What can hang from each mark:
F: B R
B: F L Q R X
X: L Q R
R: B F L Q X
Q: B L R
L: B X

Each row was made from one small tree. The marks that hang from a mark follow it in brackets, in alphabetical order. Every link used is in the known rows. Write each row's tree.
Known rows:
L[B[F] X[R[Q]]]: [-12  -8  -2 -21   3 -20  -2   4  13 -23   4   2  14   6  11 -19  14  -8
   1  -7  12 -16  10   7  -1 -17  18   1  12  -3 -15   8   8 -11 -14  14
  21 -19  -1 -11  -1 -16  -5  -8   3  17  -4   7  -9 -17 -14  -5   4  23
   1]
F[B[Q] R[L X]]: [-10   1   8  -6  16   8  14   6  20  -6  -3   4  13   8   1 -13  24  -9
   1 -11 -38  10 -21   7 -10  11   0 -10  -7  -1 -21  -7  32   8 -16  10
  26 -17   4   6  10   9 -19   0  15   9  -4   8  20 -10 -11 -26  19  23
 -10]
X[L Q R]: [  1  -2   0 -17 -19 -10 -19   6   0   5   0  -8  -1  13  -5  -4   9  -2
  12   5  16  -3 -13   3  12 -10  -6   4  21   7   7  -4 -16  -8  -2  -1
  -6   4  -5   6  -6  -2  -3  -5  -7  -1   8   8   1  -7 -18  -7  -4   7
  -7]
L[B[F] X[Q[R]]]: [-28  -2  14 -33  -3 -15  21  -2   2  -1  17 -11  16   7  -1 -13   4   2
 -21   6  16  -7  18   7  10  -1   3  -2   5 -16  -1  -7  -7  -4  -4   0
  -8  -5  -9 -13  16 -13  13  10   8  15   6  17 -10 -10 -15   3 -14  25
  10]
F[R]: [ -1 -11  -2  11   7   0  -2   0   5   8  -4   9   1   8   4   0  10   4
   1   7  -2  10 -12   5  16  10  -6  -3   0   8  -5  10  19   0   2   9
  12  -8   6   3  -2   0 -11   8  13   6  -3  14   2   8 -24 -16   2   7
 -11]
B[L[X[Q]] R]: [ -8   4   3 -17   0 -14   5  -5   1  -2  -2 -13 -13  14  -8 -13   5  -5
   2   3  10 -10   6  -7   9 -20  -3  10  18  -2   6   0   3  -8 -10   4
  -2  -3 -14   0  -5 -21  -9  -5  -3   6   5  12   6  -6  -2 -10   3   8
  -4]
F[R[B]]: [ -1 -17   8  -3  12  -5   6   3  -2   6  -4   8  -7  -6  -2 -11   2   1
  -3   8   9  17  -8   3   8   5  -5  -3   6  -6  -1   0  29   2 -13  12
   3  -5  15  -4  -3  -3  -2  11   6  -2  -3  12 -12   5 -22  -6  -1  13
 -12]
R[X]: [-12 -12 -14  -6   4   8   5  -1  13   5  -4  -5   3   1  19  -7  -2   6
 -11 -10  -2  14 -11  10  -9  10   7   1  -4   1 -31  15  21   8 -14   9
  13 -10   2  -7   2   2   0  21   6  -2 -13  20 -12   4 -11 -14   4   7
 -17]
X[L[B[R[F]]] Q]: [-23  -7  16 -23 -18 -24 -12  11   3  -2   4  -9 -12  11  -9  -1   3   3
   3   1  19   2 -20  11  10   0   7   2  18   5  22  -9 -13   7   1  -1
 -24  12   1  -6   3  -9  21  -8  -6   3   8  14  -2 -20 -18  -2 -17   6
  -8]
B[L X]: [-13  -4 -20  12   8  -6 -11   0  11  11   1  16 -24   8   4   8  18  13
   4 -19   9   1 -13   3  19 -28   5  10   8  -9  -2  21  16   9  -7   5
   3 -15   3   1   1 -23 -21  -4  16  -3   6  25  10   2 -18 -18  -3  -1
 -13]
X[L[B] Q R[F]]: [-15 -13   9 -26 -19 -21 -15  19   6  -4   3 -10  -8  16  -8   0   0  -3
   2   4  21   0 -21  11   6  -1   9   5  23  -1  19  -9 -16   6  -2  -4
 -21  10   0  -7   1  -8  16  -4  -5   9   9  13  -4 -21 -26  -9  -9   7
  -7]
X[R[F L Q]]: [ -2  -4   1  -4   7  -3  -8  13  17 -10  -8  12  10  27   9  -3  18 -14
  10 -14 -16  -6 -22  -6  -9  11  14  20   0   8 -19   0  15 -15   5   4
  29 -10   9  -3  -8  -7  -9  -6   3   7   6  12   8 -22 -23 -12  11   0
 -19]
L[B]: [-18 -10 -11  -6  -2 -13   3  -4   6   2  -1   1  -5   3   4 -10  -4  12
  -7  -7  16  10  -6  15   9   2   9   5   2 -10 -14  20  15  10  -6  10
   6 -16   7 -11   5  -7   1  16  16   6 -10  18 -11 -12 -23 -19  -4   4
 -12]
X[Q[B L] R]: [  5  -3  -7 -25 -17   7   5   6  -7   8  -2  -6  28   8   1 -20  -1  -1
  -2   4   3  -2 -15  -4   5   3  -7  -9  10   4   3  -2 -24  -8  13  -4
  -7  -1 -14 -12  11  -8  -3   5 -12  -2  13  -4 -11  -9  -8 -14  -6   6
 -11]
L[B[R]]: [-13  -3  -4 -10  -1 -16   1 -17   3  -1   1   2  -3   3   0 -12  -2   7
   4  -5  19  -3  -2   9  11  -2   4   0   9   2   5  11  12   9  -1   9
   6 -10   7  -6  -3 -13   0   4   7   8  -7  12 -10 -23 -14 -10  -1   7
  -7]
X[Q R[B F L]]: [ -3 -10  19 -28  -3  -3   4  13  -2   6  -9 -11  -2  14  -2 -14   3  -8
 -11   4   1   1  -9  -5 -12  12   4  19  17 -17   3 -23   9 -11  -9  -5
  -6   7   5 -17  -4  -3   9   1  -4  -2  10  20  -8 -28 -28  -4   7   8
 -11]
L[B X]: [-14 -14 -16 -15   5 -18  12  -2   6  -5  -1  -8  -4  -1   8 -10  -9   8
 -16  -2  17  11   4  10   1  -9  16   2   8 -15 -22  22  15   7 -15  12
  12 -15  -7 -14   8 -19   2  21   8  13 -10  18 -12 -11 -17 -22   2  11
  -9]
X[Q[L]]: [ -4  -2  -9  -3 -19  -5   4   8  -4  13  -3   0  15  11   0 -16   5  15
 -13   0  -7  12 -18  12  12   3   0  -1   5  -2 -13   7 -13  -6   6   0
  -6  -4  -7  -2  13   8  -3  11  -6  -4  10   9  -1   6 -16  -8  -2   1
 -12]
B[F R X[L]]: [ -8  -3   0   6  -4 -10 -27  -5  12   8  14  12  -4  -7  10  10  36  16
  11 -14  13 -16 -10   9  22 -32  -1  -8  16   8  13   7  -7  -2  -1   2
 -10   0   1   7   1 -15   2 -27   3  -3  13  26   3  -1 -15   9 -16  11
   3]
L[X[R[B[F] Q]]]: [  2 -14   8 -26  11 -15  -1   9   5 -17  -2   4  10  -8  13 -26  12 -10
   2  -4  12  -8  11  -7  -9 -21  13   3  16  -8 -21  -4  15 -21 -23  15
  15 -13   5 -13 -10 -14  -2  -9  -9   2  -1   7 -18  -4 -11   6   4  25
  -5]
B[F X]: [-10  -7  -9  12  -1  -3 -14  -4  14  19   5  13   1  -4  26   4  30  24
 -11 -13   2  -4  -3   9  21 -16   5   2   3  -8 -14  16   6  -2  -1   2
   1 -12   0  -6   6  -9  -5  -7  18  -5   6  32  -2   7 -25  -2 -10   9
  -5]
Q[L R[B]]: [ -2 -12   1 -16  13  -3  20   4 -10  -1   9  17  15  -7 -11 -15 -11   3
  -4  -9  11  16 -12   0  -2  -5   1  -8   1  -8  -3  -5   6   0  -1  11
  -3  -5  15  -2  11 -11   5  18 -13   2  10   6 -19   1  -7   4 -10  11
 -11]
F[B]: [  7 -11  -2 -11   8  -6  -9  -3   4  15  -8  12  -6  -2  11  -5  12  13
   0  -6  -4  11 -16   5  10  -7   7  -2  -4 -10 -22  13   6   3   4  -5
  11 -13   3  -5   2  -3 -13   9  12  -2  -3  12   3  -3 -24 -23  -3   4
 -17]
X[Q]: [ -9   0  -2  -8 -16  -4  -1   0   0  20  -7  -6  -2  12   8 -11   7  14
  -9   5   1  11  -6   4  16  10  -1  10   4  -2 -18   6   0  -5   0  -1
   0  -8  -5  -7   2   6  -6  12   8  -9   2  16  -1   4 -22  -9  -4   2
 -11]
B[L[X] R[F]]: [ -5 -16   3  -8  18 -13   3   5  12 -13  -2  -1 -16  13   3   0   3  -6
   0  -6   7  -6  -6 -10  -5 -16  10   8  12   1   2   8  14  -4  -1   8
   1  -1  -1  -2  -7 -30   1  -6  -2  11   1  16  -2  -3  -6 -11   2   4
 -11]
B[Q[L] R[F]]: [  0  -4   1   4  -3 -12   8   7  13  -9  -3  14  18  13   9 -20   9   7
   3 -15 -20   1 -24  -4   1   1  14  -8   6  16  -6   1   1  -7  13  18
   1  -6   8   6   3  -3   2 -12 -12   3  12   4   0   3   2   1   1   5
 -15]
L[B[F]]: [-24 -14   1  -6  -4 -14   1  -5   7   2   8   0   5   2  13 -13  13  14
 -12  -9  15   1  -1  20  11   0   8   2   0 -12  -9  15  10   3  -5  10
  -3 -17   9 -12   8   0  11   4  22   6  -9  20 -16  -6 -23  -8  -9   9
  -3]

Write each row's tree:
[-22   5  11 -11 -13  -6 -13   5   6  17  20   9   4   2   1  13  31  12
   0  -5  12  -8  -7   5  27 -18  -8  -5   7  -1  14 -10 -20  -5   4  -7
 -21   3  -3   5  14 -10   5 -14   3  -4  23  26  10   6 -20  13 -28  16
   6] -> B[F X[L Q[R]]]
[ -8   1 -13  -4  11  -7  11   6  14 -12  -6   2   8  15   8 -10  15  -5
  -4 -12 -15   6  -6  -3  -8  -2  14  17  -3  -3 -45  15  23 -19 -13  14
  39 -21  -5  -4   6  -9 -16  10   6   6  -2  13   7 -11 -16 -17  13   3
 -14] -> R[L[X] Q]
[-14 -18  -3  -3  12 -11   4   4  11  -8   7  -4  -5   7  11  -7  17   1
 -10 -11   9  -5   4   4   3 -22   4   8   5 -12 -16  14  13 -11 -12  14
   1 -15  -3  -5   3 -14  -1  -4  15   8  -4  20  -5  10 -10 -12  -2  10
  -2] -> B[F L[X]]
[-26 -14   8 -27  25   4  22   3   2 -11  11   5 -10  -4 -12 -12 -13 -15
   1 -16  20  11  -5  -5 -16  -6  -2   3  -1 -12   1  -8  32  13 -26  12
  -3  -8  21  -3   1 -16   3  16  -2   4  -6  12 -18  -2   1  -2  -4  15
 -13] -> Q[R[B[L] X]]
[-12   0  -6  -7  10  10  11 -15  12  -4   1  -9  11   8   8  -7   7  -7
  -3 -13 -10  -2  -8   6 -17  10  -1   7  -1   4 -14   2  25   3 -11   8
  21  -8   2  -1  -2   0  -1   9   3   6  -9  20  -3 -24  -7 -10  15   7
  -9] -> B[R[L X]]
[ 10 -14  18 -29 -10 -12 -28  22   5  10  -5  -1  -9   8   0   6  14  -1
  10   6   0   0 -30   1   6 -10   5  -3  17  -1  10 -15 -25  -1   8 -19
 -16  12  -4  -2  -1  -6   4 -12  -9  -1  16   9  11 -11 -26 -13  -9   9
 -13] -> X[L Q R[F[B]]]
[ -2   0   9 -28  -5  -2   5  -1  -7   7  -6 -12   0   9  -9 -21   3  -6
  -4   3   8  -1   1  -2  -5   3  -5  16  19 -18   2 -19  11 -11 -17   0
   4  -3   1 -10  -5  -1  -4   5  -1  -4   6  17  -7 -30 -23  -6  12   8
  -7] -> X[Q R[B L]]
[ -3  -9 -24   2   0   9   6   6   5  14   2  15  14  -8  15   0  10  16
 -11 -16   1  10 -23   3   9 -15   6 -13   1  -2 -12  20  -8   5   6   0
   0  -9  -9 -12  23 -22  -9   9  -1  -6  12  10  -7   2 -12 -18 -12   1
 -17] -> Q[B[X] L]
[-27  -5   0 -18 -23 -21  -7   9   0   5   6 -10 -11   8 -12  -6   3   9
  -1   0  23  13 -14  20  15  -4   2   5  14  -5   2   4  -9   7 -11   3
 -14  -3  -1  -5  13   0   9   7   5   0   2  13  -3 -11 -22 -12 -14   6
  -9] -> X[L[B] Q]
[-22   2 -10  12  10  -6   3  -1  11   4   7   9  -2  10  -6  11  23   6
  -7  -7  -2   4 -12  19  18  -5   1   2   5 -12  10  10  25  17 -10   5
  15 -10  -1  -4  13 -17 -14   2  23  16   5  28  16 -29 -34 -22   7  11
  -2] -> F[R[L[B[X]]]]
[-16 -18  15 -24  28   5   6  14  16  -6   7  13  -8   9  -2   9   1 -13
   2 -15  -7   4 -25  -3 -14   0   9  -5 -11  -7  -2  -7  14  18   1  -8
  -5  -3  14  -2   8 -20   0   8   5   9   1  12   6  -3  -9 -16  -8  13
 -16] -> Q[R[F[B[L]] X]]
[-18  -2  -6  -1   0   5  -7   7  17  11   3  22  11  -4  25  -5  37  12
  -1 -20  -3  -3  -9  -5  16 -10   9  -1  -8   3 -23  15   4  -9   1   3
  10 -21   1 -17  13 -16 -12 -12  15 -13   7  14  -3   5 -17  -2 -22  10
 -13] -> R[Q[B[F X]]]
[ -3  -6  27 -30   4  -3  -1  10   1  20   0  11  -1  11   3   3   8   4
  -6   7 -10   7 -18  -8  10  13   4  -2  -5  -7  -3 -15 -12   2  21 -21
 -10   3   3  -8   8  -9   1   6   3   0  15  13  10  -4 -26  -5 -16  11
 -11] -> X[Q[R[F[B]]]]
[ -6  -5   3  -7  12  -5  11 -14  10  -7   7  -9  17   5  13 -10  23   0
 -11  -6  -6 -17  10   2  -5  -8  -1   6   6  -6 -13   4  12 -20  -5  10
  15  -9  -7  -4   0  -9   3  -7   9  13  -2  22  -3 -17 -11  -3   8  14
   5] -> B[F R[L[X]]]
[ -7   4  -1 -12  -9  -2  15   3  -7  10   9   7  24  12  -9 -10   0   6
  -6   1  -4   8 -15   2  12   6  -5  -6  -1   2  -3  -5 -16  -6  14  -2
  -5  -1  -3   4  16  -2  -1  13  -9   3  17   6   1   3 -11  -1 -11   7
  -6] -> X[Q[L R]]
[-11 -17   7  -8  18  10  24   4  10  -7   8 -10  27   3  10  -7  24 -10
 -20   3  -9  -4   0   0  -4   9 -11  -6  -5  -6 -12   0  15 -18  -4   9
  15 -10 -12 -15  18 -12   1   4  20  14   0  13  -7  -6 -18 -18  -3  18
   0] -> Q[B[F[R[L[X]]]]]
[-30  -4  -3 -12   8 -16  14   7  16 -21   9  -1  17  11   7 -17  24  -5
 -14 -17  -5  -4   3  13  -6  -6  17  14  -2 -13 -31   9  19 -15 -19  16
  26 -25  -2 -14  15  -6  -1  -1  16  14  -5  16  -1 -22 -19 -11   4  15
  -3] -> R[L[B[F] X] Q]
[-14 -16  -2   2   7   4  -5  13  14  -8   6  -3   2   1  -1   8   6  -7
   4  -1   0  17 -25  16  -4   6  -6 -11   2  16  -5   4  18  10 -17  10
   3   2   4   9   6   3   3   7   0   6  -6  14  -1  10 -12 -12  -1  14
 -10] -> F[R[X[L]]]
[ -8  -8   9  -9  10  -2  -4  18  18  -8   2   6   1  -5  -3  -5  18  -7
  14  -9 -18  15 -29   8  -1  -4   1 -23   3  11  -9  -4  15  14 -16  11
   7  -8   7  14   9   7 -10  -6   0   5  -3   1  15   8  -4 -18   3  27
 -11] -> F[B[Q] R[X[L]]]
[-11  -9  14  -6 -12   9  11  15  -2   8   9  -2  36   3   1 -17  20   1
 -16   9 -10   3 -18   8  15  15 -17 -18  -1   7   9  -9 -18 -11  11  -1
 -18   0 -10 -10  25   7   5  -3   2   1  14   1  -6  11 -14  -5 -20  17
  -2] -> X[Q[B[F[R]] L]]
[  1  -5 -19  -1  -1 -12  21   9   9 -12  -3   3  22   5  10 -26   2   8
 -11 -14 -13  12  -8  -1  -4 -14  14  -7   7  -1 -36  17   5 -10  -7  25
  17 -18  -9   4  13  -6  -9   7  -9   5   3   3  -3  13   4 -13  10  11
 -12] -> B[Q[L[X]]]
[-10  -1   9 -27 -17  -3  -5  -1  -2  10   3 -11   2   1  -5  -9   7  -2
  10   3  19  -1 -14  -6  13  -1 -13  -5  12  14  12  -5 -17  -7   5  -3
 -16   5  -7  -5   5 -11   5  -4  -6 -11   8   0  -8  -8  -4  -4 -23   6
 -10] -> X[L Q[B[R]]]
[-26 -13   9 -20  11  14   9  -6  13 -10  11  -6   8  -1   9 -15  13 -11
   1 -18  11 -15  -5  -2  -9  -4  -8  -6  -2   7   7   0  13   1  -8  10
  -9  -9   5 -12   3 -14   6  -9   9   1  -8   9 -18  -3   8  -6 -13  15
  -7] -> Q[B[F L R[X]]]
[  1 -11  -8  -1   4   5   1   9   9   8   1  16  13  -4  17   5  12  11
  -7 -13  -5  -1 -27  -6   5 -10  10 -16   7   8   9   8 -12   6  19  -4
 -10   6  -8 -12  14 -31   3  -7 -11  -3  20  11  -6  -8  -8  -5 -18   2
 -16] -> Q[B[R[F] X] L]
[ -7   0  -9 -19 -20 -13   2   5  -4  -2   4  -4  17  13  -9 -20  -5   2
  -4   4  10  -2 -12  18   9  -6   3  -4  18  -5  11  -1 -18   4   0   1
  -7  -1  -8  -6   9  -4  -1   3 -10  12   8   6  -5 -23 -16 -13   4  11
  -3] -> X[Q[L[B]] R]
[-18   0  -4   9 -10 -14 -15   7  19   5   9  14  -1  -1  16  -3  41  20
   5 -25   1  -2 -12   6  20 -28   9  -5  12   2 -10  12   1  -3  -9  18
  -5 -15   5   9   9  -4  -3 -24  11  -8  10  22   7  14 -11   2 -14  14
  -3] -> B[F Q X[L]]
[-30  -7  18  -2  -2   5   3  12  12   0   9 -10   2  14  -2  -9  23 -10
  -8   4  -8  -4  -8  15   7   7 -15   1   3   1  10 -11  15   1 -17   4
 -13   0   1   0   6  10   0 -10  13   6   0  19   5  13 -12  -5  -2  19
   2] -> B[F[R[X[Q]]] L]
[ -5  -1  14 -33  -8  -4 -14   4   6   7   3  -9  -6  -8  -4  -2  11  -2
  10   1  -1   3 -20  10  -1 -10  -2 -11  11   7   3 -14 -11  10 -10 -11
 -12   8  -7   4   3   1   2  -6 -13  -5   4   9   7 -11  -5  -7  -6  18
  -7] -> F[B[R[X[L Q]]]]
[-21 -15   2  -1  10 -10  -7   5   8   9   7  15 -23 -10   5  -6  26  12
  -6 -20  20  -2  -2   6  13 -35   4   8  13 -25   8   5  20   3 -21   9
 -16 -12  13 -10   4 -19  -4 -14  14  -8   7  30  -8   4 -18   1 -12  11
  -6] -> R[B[F L X]]
[-20  -6   7  -8  -2 -16  -2 -17   7  -3  11   2   7   1   8 -15  14  10
  -2  -8  17 -14   4  14  13  -5   3  -1   7  -2   9   7   7   2  -1   9
  -4 -11   9  -7  -1  -6  11  -9  12  11  -7  19 -13 -17 -15   1  -7  15
   2] -> L[B[F R]]
[ -1 -18  15 -23  -1 -18  -5  20   8 -15  -5   5 -10   0   1 -18   3  -7
  13 -12  14   7 -19 -11  -9 -12  14  -1  23   1   2 -12  10  -5 -12  19
  -8   0  21   0  -8  -8  11 -13 -13  -4   7   4 -14  -3  -7   1  -2  13
 -17] -> X[L R[B[Q] F]]
